In the rows, zero is written as 128.
Known rows, with every step that occurs
geko, mefo: [150 122  93 117 123  96  99 106 138  58 125 161 124 132 110 165  62 109
 111]
zibo, takid, mefo, gepif: [140 129  94 120 113 136 156 132 159 118 118 144  93 122 170 123 102 134
  99]
vunov, mefo, gado, zibo, takid: [107 109  96 118  75  87 143 163 109 109 121 184  53  92 180 151  36 144
  75]
gado, zibo: [122  90 135 114 121  82 120 129 136 136 116 147 102 101 141 145  89 137
 123]
gado, mefo, gepif: [163  96  93 142 135  85 134  84 169 109 109 127 136 131 149 152  92 145
 120]
foma, mefo: [137 111  96 140 134  93  98 111 179  89 137 116 124 116 117 150  68 118
 129]
vunov, mefo, gado, zibo: [126 110 104 126  95  77 134 139 123 125 117 177  84  98 163 174  30 139
  64]
vunov, mefo: [138 138 111 111 111 109 144 120 150 103 117 134 128 115 138 164  29 104
  76]
mefo, gado, zibo: [125  84 121 135 109  58 112 129 138 134 121 156  92  95 157 150  85 145
 102]
takid, mefo, gado: [146 132 107 141 110  82 129 101 161 130 137 142 103  94 167 137  68 116
  53]
takid, zibo, geko, mefo, gepif: [147 100  79 115 181 157 104 164  72  62 101 206  86 182 152 144 104 153
 146]
mefo, gado: [138 108 114 140 115  71 116 107 162 104 128 123 122 103 146 144  78 120
  98]
vunov, mefo, gepif: [155 129  94 120 122 131 155 128 162 102 101 138 138 140 142 172  49 129
  88]
gepif, zibo: [ 98  99 135 121 121 104 129 147 124  93 131 104 101 109 138 145  85  98
 137]
takid, zibo: [133 112 134 128 148 115 112 151 123 118 121 132 110 115 155 137 100 140
 114]
takid, zibo, vunov: [137  97 132 122 145 119 119 210 123 119 122 128  93 121 161 113  97 133
 141]
foma, mefo, gado, zibo: [125  85  90 153 119  58  90 128 152 113 136 161  81  96 143 160  70 155
 118]
vunov, mefo, gepif, zibo: [117 117 100 122 114 141 158 163 123  88 111 129 107 138 152 180  49 112
 110]
gepif, zibo, geko, mefo, gado: [101  94  83 120 133 100 104 149  59  35 134 183  63 141 146 148  61  96
 139]
zibo, gado, mefo, gepif: [147  72 108 155 116 109 121  73 158 103 111 111 129 123 185 133 111 186
  90]
foma, mefo, gepif: [153 103  77 147 145 113 108 117 190  87 122 122 132 141 121 160  92 142
 143]
geko, mefo, gado, zibo, vunov: [146  83  86 125 102  67  94 182 113  83 127 205  63 120 142 150  64 135
 124]

Rows
[111  73 118 117 139  77 124 137  98 125 116 178  71 113 168 122  88 140
 128] => mefo, gado, zibo, geko
[ 93  95 105 121 113 134 145 177 120  81 122 116  81 129 159 135 112 121
 165] => mefo, gepif, zibo, takid
[115  93 115 130 132 128 139 152 135  95 117 111 113 133 143 154 105 117
 149] => mefo, gepif, zibo
[141  93  86 132 105  63  87 124 113  84 124 206  81 113 136 178  65 142
  96] => geko, mefo, gado, zibo
[ 96  70 131 140 110 147 128 140 123  86 119  95 104 125 178 139 127 160
 118] => mefo, gepif, zibo, gado
[123 117 108 131 127 138 152 143 135 122 125 129  93 126 163 149  94 117
 106] => takid, mefo, gepif, zibo
[102  89 126 106 103  91 128 155 120 121 119 155  71  98 154 124  96 142
 137] => gado, zibo, takid
[106  90 133 115 118 108 134 204 122  95 133 101  86 115 142 122  82  89
 165] => gepif, zibo, vunov
[125  79 132 152 127 106 101 108 108 114 125 128  91 101 207 123 107 195
  71] => takid, zibo, gado, mefo
[151 103  72 108 158 136 116 120 110  52 101 188 113 178 127 147  88 125
 150] => zibo, geko, mefo, gepif
[166 113  76 125 131 121 106 108 150  58 108 166 131 159 115 174  84 129
 124] => geko, mefo, gepif
[133  73  97 136 127 101 143 181 131  97 121 117  88 133 164 133  93 124
 169] => gado, mefo, gepif, zibo, vunov
[131 103 109 124 126 140 159 204 135 122 127 126  78 131 167 126  93 108
 133] => takid, mefo, gepif, zibo, vunov
[135 104  82 128 158 110  91 153  60  57 123 211  65 147 165 138  77 140
 115] => takid, zibo, geko, mefo, gado
[122  87  97  95 142 103 103 138  71  80 111 218  71 143 132 143  70 128
 142] => gado, zibo, geko, mefo
[115  90  84 149 140 121 112 153 151  73 133 113 103 139 130 167  90 129
 165] => foma, mefo, gepif, zibo
[126  84  95 143 132  97 136 118 130  98 121 117 105 127 158 158  90 132
 142] => gado, mefo, gepif, zibo
[106  92 124 143 110 159 140 134 122 116 126 115  82 116 199 133 115 156
  75] => takid, mefo, gepif, zibo, gado
[ 86  90 129 103 148 120 137 158  82  88 125 125  84 126 150 119  86  89
 164] => gepif, zibo, geko
